Each row comes from the steps of one walk. Every step used is in the known rows, and no mark comes twice. Write the walk behind each row, first mark first.
In the rows, 128 means zero.
Known rows:
f, k, q, g, n: [108 124 118 120 151 101  61  74 182  55 103 176 118 124 156  78 163 105
 101 171 137 182]
f, k, q: [ 86 162 150 108 158 118 110  79 165  98 138 161 116 105 161  83 151 116
 112 165 125 132]
q, k, c, p: [112 128 109 148 112 174 138 141 113 142 145  47 132 104  71 152  89 128
 133 128 160 133]
f, k, c, p: [ 94 174 100 125 171 133 136  94 147 111 106 106 138 143 146  68 145 109
  90 144 166 131]
w, t: [146 118 148 101 107 131 165 113  92  98 130 114 109 124  99 170  70  85
 124  72 103  90]
t, p, c, k, q, g, n: [148 104 113 148 133  59  90 158 182 132 110 183 151 129 143  91 149 172
 163 154 123 159]
w, t, p: [155 129 183 110 104 128 146 140 111  91 115 118 137 131 107 147  57 114
 149  63 106 121]
q, g: [193 130 104 131 136 114 105 117  86  74 144 132 125 124 110 142 108 103
  91 106 135 139]
p, c, k, q, w, t: [124  98 101 131  90 114 131 146 170 195 138 173 119 120 141 151 145 127
 142 142 134  77]
w, t, p, q: [153 131 161 141  90 151 134 151  86  94 124 121 131 138 111 147  89 127
 162  81  97  94]
k, c: [101 141 115 134 138 113 139 116  52 153 174  79  97 131 150 106 114 101
  88 132 128  82]
p, q, g, n: [156  95  62 166 127 118  79 125  66  67 141 140 113 151 108 144 170 122
 116 159 103 127]
t, p, c, k: [159 137 130 132 155  61 145 158 162 146 133 160 159 126 135 106 105 169
 163 138 119 111]
c, k, q, g: [123 127 113  97 129 127 132 105 140 148 136 169 123  82 137 150 194 131
 135 136 113 166]
q, g, n: [168  82  88 121 148  73  84 105 108  49 116 140 122 143 101 142 122  97
  92 134 120 182]
c, p: [127 167 116 111 161 151 190 143  98 137 136 100 156 114  67 160 148 152
 120  99 119 135]
c, k, q: [ 86 134 134  77 143 118 166 103 135 174 152 159 121  76 137 154 190 138
 146 147  93 140]
p, c, k, f: [122 122 105 134 185  67 159 122 166 197 139 138 110  95 150  98 161 133
 122 143 129  99]
p, c, k, q, g, n: [134  84  60 143 130  59 111 131 174 157 127 189 114 118 136 115 180 138
 137 174 121 115]
g, n: [100  81 119  89 173  46 134 100 108  82 133 127 117 138 100 155 120 107
 111 158  84 159]
k, c, p: [ 96 162  96 141 140 154 163 140  67 170 147  66 126 131 116 114 151 130
  96 113 144 106]
f, k: [124 157 136  95 186  91 133  70 159  64 124 146 131 128 141  97 103  97
  99 153 133 131]
k, c, p, t: [117 153 119 171 130 170 164 127  73 194 144  59 115 154 149  80 142 143
 107 129 152  89]
t, w: [108 140 163  75 133 139 110 128  86  83 144 146 105 152 143 189 112 106
  91 130 107 155]

Write each row's walk:
[145 120 166 133 126 108 144 148 167 149  95 128 130 115 137 108  99 125
 157  74 127 123]
w, t, p, c, k, f
[118 119 140 159  94 209 114 140 121 146 129  56 115 142 112 145  86 134
 131 144 169 145]
q, k, c, p, t, w
[157 115 162 148  74 168 120 154 109  84 122 106 135 127  88 163  63 129
 180  87 109 108]
w, t, p, q, k
[107 138  53 159 155 137  85  99 145  75  84 122 134 169 144  66 182 109
  91 168 165 157]
f, k, c, p, q, g, n
[140 154 159 133 134 197 159 136 110 147 115 111 132 167 128 142 144 163
 121 124 135 143]
c, p, t, w
[156 156 143 151 149 171 190 126 107 168 130  92 139 143 108 117 137 168
 132 119 132 110]
c, p, t
[141 115 150 164  63 176 110 156  95 104 124  87 123 136 111 139  67 121
 169  93 124  97]
w, t, p, q, k, c
[171 111 136 148  76 126 109 159 164 125  97 168 134 122 131 118 108 131
 167  80 129 116]
w, t, p, c, k, q, g
[165 114 144 125 104  98 151 149 158 124 101 149 141 132 118 134  75 126
 168  83 117  97]
w, t, p, c, k
[133 128 147 136 116  98 108 175 173 175 140 169 160 124 150 116 128 175
 161 149 134 129]
t, p, c, k, q, w
[118 110  96 132 115  97 128 145 165 201 157 175 124 114 145 142 160 143
 135 168 134  85]
p, c, k, q, w
[149 125 192 129 126 158 121 105  97 127 144 129  88 178 186 128  95 129
 110 154 119 115]
p, t, w
[ 97 139  86 167  77 217 130 165  54 173 137  65 127 159 116 147 162 122
 107 108 155  86]
k, c, p, q, w, t
[109 154 112 168 145 212 150 155 106 154 138  64 143  91  65 156 181 170
 145 119 132 145]
c, p, q, k, f
[147 109 187 101  75 162 104 158 119 109 123 114 155 153 112 191  49 106
 121  84 144 147]
q, w, t, p
[109  95 101  89 136 102 120  99 153 132 118 175 123  95 132 151 204 127
 135 153 104 192]
c, k, q, g, n
[137 140 153 140 177  69 137 154 172 170 126 139 147 107 155  81 129 169
 154 128 126 139]
t, p, c, k, f
[ 97 143 187 107 106 159  73 110 191  92 106 160 141 131 164 105 116 114
 122 139 153 162]
f, k, q, w, t, p
[100 158 116 119 169 101 117  74 136  95 128 116 114 143 172  62 113  85
  82 161 153 110]
f, k, c
[ 97 114 168  77  89 159 130 135 162 169 120 158 148 101 142 179 155 136
 157 121 120 172]
c, k, q, w, t, p
